Known rows, with every step that occurs
lepov, lobi, fava, sizek, refubo: [ 1.98  0.20 -0.62  2.83 -0.33 -0.77  6.28  1.41  3.34  1.67  1.20  6.98
 -1.51 -1.74  1.38  0.50  0.64 -0.03 -0.54  0.34 -5.35 -0.58 -1.53 -1.11]
fava, sizek, refubo, lopul: [ 0.44  1.64  1.73  3.49  1.42  3.58  0.22 -2.09  1.81 -0.92 -1.44  2.06
  1.71  1.95 -2.03  1.28 -1.35 -1.15  3.32 -1.64  0.09 -2.14  1.94  2.09]
sizek, refubo, lopul, fava: [ 0.57 -0.22  0.83 -1.51 -0.51  6.68 -3.04  2.07  2.06  3.03 -2.01 -2.22
  3.87 -0.60 -6.45  1.50  0.10  0.05  4.47  0.05  3.57  2.13  1.82  5.30]
refubo, lopul, lobi, fava, lepov: [-0.62  1.47 -1.61  0.44  1.17 -2.94 -0.08 -2.19 -5.59 -3.96 -0.44 -3.24
  1.34  2.31  0.50  1.08  0.68  0.44  0.89  0.94 -2.75  1.07  1.58 -0.95]
sizek, refubo, lopul: [-1.00 -0.32  0.59 -0.83  1.37  4.83 -0.11  1.71  2.09 -1.40 -1.05 -0.53
  1.90 -0.14 -4.76  2.47 -1.30  2.08  2.67 -1.38  3.90 -1.22  1.87  2.72]
fava, sizek, refubo: [ 0.67  2.23  2.59  3.63  2.06  1.70  1.27 -1.49  3.60  1.08  0.59  3.13
  0.39  1.18  0.15  1.33 -1.39 -0.65  1.00 -2.14 -0.13 -4.21  0.53  0.20]
lepov, lopul, lobi, refubo, fava, sizek: [-1.05 -1.06 -0.61  2.38  0.05 -3.70 -0.02  3.17 -3.67 -3.82  0.13  3.60
 -3.27  2.14 -0.66 -0.58  0.23 -4.73 -3.32  1.03 -4.57 -0.05 -0.73 -1.52]
fava, lepov, lobi: [ 0.78  1.68  0.36 -2.14 -1.78 -2.79  1.26 -3.63  3.28  1.16 -1.17 -0.10
  0.04 -0.96  7.24 -3.80 -1.17  4.73 -0.49 -0.05 -0.36 -0.58 -0.03 -4.00]
sizek, refubo: [-0.69  0.46  1.40 -0.90  1.93  2.36  1.22  2.35  4.32  0.97  1.08  0.39
  0.57 -0.68 -2.16  2.81 -1.40  2.71  0.14 -1.87  3.59 -3.33  0.35  0.47]
sizek, refubo, lopul, lobi: [-0.04  1.29  0.92 -0.08  0.83  4.70  0.77  0.94  1.00 -4.77 -0.41  0.89
  0.98  3.10 -4.55  1.71 -2.00  1.76  1.15 -2.06  0.67 -1.14  2.49  4.21]
lopul, lobi: [ 1.62  3.63  1.80 -0.72  2.11  0.80 -0.01 -1.70  0.64 -2.72  1.79  0.53
 -0.21  3.75  0.01 -1.65  0.64  1.68 -2.15  0.16  0.09 -3.48  0.13 -0.26]
refubo, fava: [ 0.05  1.03  1.08 -4.40  4.30 -1.34 -0.15  5.49 -0.84  4.28  4.04 -0.46
  0.86 -1.23 -2.13  1.70  1.91 -1.16  0.45  0.80  3.82 -0.96 -2.34 -4.52]
refubo, fava, lepov, lopul: [-3.92 -1.73 -0.66 -2.98 -0.63 -5.34 -1.17  2.08 -2.26  3.09  0.49 -3.50
 -0.93 -0.03  3.88  1.18 -0.94 -0.80 -1.72 -1.28  3.04  1.16 -1.75 -4.22]
fava, sizek: [ 1.72  3.60  2.50  3.06  2.80  0.47 -0.48 -4.42  1.87  1.53  0.66  1.29
  0.62  1.60  1.91 -1.39  0.95 -1.16  0.37  0.48  0.17 -4.23 -0.30 -2.23]
lepov, lopul: [-3.00 -1.54 -0.45 -0.25 -1.77  1.71 -1.73 -1.12  2.20  0.26 -1.26 -1.69
 -2.37  1.30  0.80 -1.19 -0.05  1.37 -4.19 -0.30  4.06 -1.95 -1.13  1.25]
lepov, lobi, fava, sizek, refubo, lopul: [ 1.96 -0.43 -1.46  2.72 -1.03  1.23  5.15  0.98  1.71 -0.21 -0.49  5.97
 -0.44 -1.13 -0.67  0.41  0.30 -0.51  1.41  0.73 -5.57  1.08 -0.31  0.43]
lepov, lobi, lopul: [ 0.95 -0.19 -3.37  0.08 -2.77  0.72  2.06 -0.77  2.29 -0.48 -0.90  3.12
 -1.58 -3.86  1.25 -3.47  0.17  3.48 -2.65  2.18 -0.57 -0.99 -0.84 -1.44]
sizek, refubo, fava: [-0.60 -0.66  1.14 -3.29  3.22  0.07  1.59  7.99  1.80  3.48  3.66  1.43
  0.57 -1.58 -4.02  4.84 -0.59 -0.32  1.03 -2.06  3.56 -1.27 -1.22 -1.71]
lepov, refubo, fava: [ 0.96 -2.20  1.66 -4.20  2.18  1.01  1.49  4.62  0.29  1.57  5.23  0.30
 -2.53 -1.60 -1.92  1.56  1.40 -0.36 -2.20 -1.24  3.96  0.67 -3.13 -0.07]

Rows
[ 2.34 -0.67  0.10  3.20  0.36  2.59  2.55 -3.02 -3.00 -5.75  1.92  1.72
 -2.56  3.14 -1.66  0.31  1.27 -2.04 -1.63 -0.33 -3.81  1.07 -0.10  4.80]
lepov, refubo, lopul, lobi, fava, sizek
[-0.98 -1.35  0.17 -1.37 -1.11  0.71 -1.04 -5.05 -0.70 -2.85 -1.03 -4.77
 -0.38 -0.19  3.22 -0.69 -1.48  2.88  0.37 -1.90  2.82  1.17  1.25  1.61]
fava, lepov, refubo, lopul
[ 1.81 -0.82 -0.73 -1.42  1.46  1.53 -5.55  3.11 -2.99  0.41 -2.70 -2.79
  3.79 -4.41 -7.22 -0.91  3.65 -1.83  5.38  5.97  0.60  2.85  2.05  0.10]
lobi, refubo, lopul, fava
[ 1.87 -0.26 -1.57 -1.35  0.17 -0.98  4.14  2.21  1.84  1.89  1.66  3.37
 -1.33 -3.11  0.84 -1.18  2.73  1.99 -1.80  2.89 -2.49 -0.10 -2.47 -3.17]
lepov, lobi, fava
[-1.42 -2.66 -2.02 -0.02  0.19 -2.84  1.09 -1.75 -4.22 -1.15  0.73 -4.23
 -0.93 -2.11  2.02  2.84  0.78  1.09 -0.15 -0.14 -0.20  2.39 -0.33 -0.19]
lobi, fava, lepov, refubo, lopul
[-1.01  0.24 -3.35  0.73 -2.70 -2.57 -4.94 -3.58 -2.91  4.51 -2.97 -5.63
  2.77 -3.67  1.93 -0.60  0.50  0.48  0.93  2.22  1.42  1.39  0.87 -0.31]
lobi, lopul, fava, lepov
[ 3.55 -0.25 -0.02 -0.70  1.72 -3.71  2.61  5.69  0.35  0.83  1.63  7.34
 -0.80 -4.15 -0.58 -2.62  2.13 -2.31  1.62  3.75 -5.04  0.60 -1.43 -6.66]
lepov, lobi, refubo, fava, sizek
[-3.43  0.54 -0.28  0.74 -3.14 -3.50 -1.46 -5.21 -0.80 -3.06 -2.19 -3.48
 -1.93  4.18  6.78 -2.08 -2.60  2.16 -4.31 -2.19 -0.24 -0.90  0.53 -0.07]
fava, lepov, lopul, lobi
[ 1.97 -0.99  2.29 -0.46  2.14  0.68  1.92  1.62  0.15  1.68  4.92  2.31
 -2.52  0.17  0.18  0.77  1.04 -3.07 -1.40 -1.60  1.11 -0.10 -2.88 -0.18]
lepov, refubo, fava, sizek
[ 0.75 -1.92  0.91 -1.84  0.21  5.52 -0.55 -1.49  0.72 -3.17  0.60 -1.78
 -1.18  0.00 -2.76 -0.78  0.45  1.93 -0.68 -0.68  4.21  0.41  0.12  4.33]
lepov, refubo, lopul
[ 1.42  2.34  2.06 -0.26  4.25 -2.08  0.15  2.35 -0.85  4.34  3.72  1.72
  0.83  0.66 -0.24  0.80  1.70 -3.86  1.32  0.33  0.61 -1.79 -2.09 -4.75]
refubo, fava, sizek
[-3.89 -1.77 -0.04 -1.56 -1.53 -3.44  1.88  4.17 -0.42 -0.55  1.07  0.08
 -1.55  2.37  1.91  3.50 -3.91 -0.35 -2.10 -4.48 -0.04  0.62 -0.24 -0.38]
sizek, refubo, fava, lepov, lopul, lobi
[-2.11 -0.38  0.76 -3.06  2.07 -3.68  1.18  5.25  0.40  3.53  2.29 -0.97
  1.26 -1.52  0.81  4.90 -2.25  0.45  1.73 -3.14  2.70 -0.23 -0.38 -4.01]
sizek, refubo, fava, lepov
[ 3.27 -0.72  1.91  0.72 -1.62  7.09 -2.81 -3.75  0.48  1.08 -0.63 -1.26
  0.78  0.87 -2.70 -2.56  1.86 -2.43  1.70  0.44  1.41  3.34  0.25  7.11]
lepov, refubo, lopul, fava, sizek
[ 0.74 -0.36  0.13 -2.13 -4.01  3.86 -0.74 -0.27  3.36  2.75 -3.73 -0.91
  3.36 -1.01 -0.80 -1.36 -1.74  2.10  4.48 -0.62  0.10  4.42  2.23  4.02]
sizek, refubo, lopul, fava, lepov, lobi
[ 0.29 -0.02 -2.80  0.63 -1.47  1.39 -4.46 -0.95 -1.42  4.47 -1.58 -3.03
  2.18 -3.69 -2.67 -0.61  2.38 -0.27  0.19  3.41  2.42  0.53 -0.22  1.46]
lobi, lopul, fava
[ 1.21  2.75  0.61 -0.78  1.60  3.55 -1.33 -2.12 -1.59 -4.79 -0.37 -1.15
  1.41  4.05 -2.88 -1.88  0.57  1.25  0.59  0.83  0.61 -1.07  1.88  1.93]
refubo, lopul, lobi
[-1.15 -1.37  0.95  3.05 -4.29  3.85 -2.99 -1.51  3.36  4.65 -3.10  0.04
 -0.14  1.86 -0.54 -0.82 -0.57 -3.16 -1.13 -0.92  0.69  1.13 -0.54  5.81]
lepov, lopul, fava, sizek, refubo
[-0.94 -0.99 -0.80 -2.99  4.19 -8.41 -1.44  6.19 -4.85  1.08  1.32 -1.66
  1.18 -5.32 -0.09  2.39  1.23 -1.40  2.80  2.50 -0.16  0.43 -0.24 -8.89]
lobi, refubo, fava, lepov
[-3.60 -0.99 -1.38  1.24 -2.20 -5.96 -1.64 -2.44 -2.60 -5.02 -3.03 -2.31
 -2.25  1.13  4.81 -1.55 -2.01  1.16 -2.94 -0.12 -2.42 -0.30  1.37 -2.20]
fava, lepov, lopul, lobi, refubo
[-0.09 -0.03  0.64 -0.71 -1.28  0.47 -0.07 -5.68 -1.43 -5.87 -0.28 -3.40
 -1.11  2.98  3.44 -1.56 -1.83  2.72 -0.77 -2.57  0.23  1.31  1.63  2.81]
fava, lepov, refubo, lopul, lobi
[ 4.56  0.24 -0.42  0.87 -1.89  2.37 -1.37  0.31  0.76  0.31 -3.60  3.97
  2.11 -3.05 -2.47 -5.64  2.58 -2.03  4.58  5.43 -5.25  3.66  1.27  0.03]
lepov, lobi, refubo, lopul, fava, sizek
[-4.29 -1.07 -0.70 -0.22 -2.78 -3.16 -2.14 -4.53  0.51  0.40 -2.78 -4.79
 -1.36  1.01  6.66 -1.13 -1.96  2.48 -2.82 -1.44  2.75 -1.05 -0.03 -1.51]
fava, lepov, lopul
[ 1.28  2.90  2.08  4.23  1.08  3.62  1.30 -2.78  0.95 -3.99 -0.92  3.14
  1.02  4.94 -1.69  0.24 -1.95 -1.46  1.87 -2.30 -2.67 -2.19  2.42  3.57]
fava, sizek, refubo, lopul, lobi
[-0.92 -0.56  1.08 -1.27 -0.47 -1.75 -0.22 -4.34  1.19 -0.65  0.81 -3.74
 -1.68 -1.00  5.54 -0.54 -1.35  3.23 -1.80 -2.38  2.70 -0.74 -0.24 -0.36]
fava, lepov, refubo
[-2.37 -1.42 -1.99  1.58 -1.40 -1.48  1.30  0.23 -1.92 -2.78  0.43  0.08
 -3.46  3.26  0.20  0.88  0.86 -0.26 -6.11  0.32 -1.80 -0.74 -1.67  1.31]
lepov, lopul, lobi, fava
[ 1.94  1.03 -0.17 -2.93 -3.84  2.73 -3.50 -3.48  0.62  3.32 -4.04 -3.46
  4.09 -0.72  1.53 -4.82  0.90  1.40  4.16  2.45  0.46  5.04  1.63  1.81]
refubo, lopul, fava, lepov, lobi
[-2.51 -1.21 -1.21  5.41 -1.96 -1.01  3.24 -0.22 -0.38 -2.99 -0.13  3.29
 -3.82  4.44  0.49  2.44 -1.32 -2.37 -4.96 -1.93 -4.79 -1.11 -0.84  3.44]
lepov, lopul, lobi, fava, sizek, refubo
[ 2.82  2.08  0.97  1.05  4.58 -4.76  0.77  4.31 -4.24 -3.07  3.10  4.33
 -0.35  0.74 -2.20  0.36  1.84 -4.34  0.61  2.35 -5.80 -1.31 -0.18 -4.82]
lopul, lobi, refubo, fava, sizek
[-1.91 -2.27 -2.92 -1.69 -1.86 -4.06  3.52  5.02  0.27  1.71  0.62  2.37
 -0.53 -4.42  1.98  2.73 -3.23  1.74  0.10 -2.25 -0.79  1.17 -0.48 -3.13]
sizek, refubo, fava, lepov, lobi, lopul
[ 1.16  1.21 -2.14  4.23 -1.54  0.75 -4.29 -3.87 -1.61  4.47 -2.09 -0.88
  2.11 -2.17 -0.68 -1.52  2.01 -2.91  0.83  2.96 -0.65  0.01  0.01  1.44]
lobi, lopul, fava, sizek
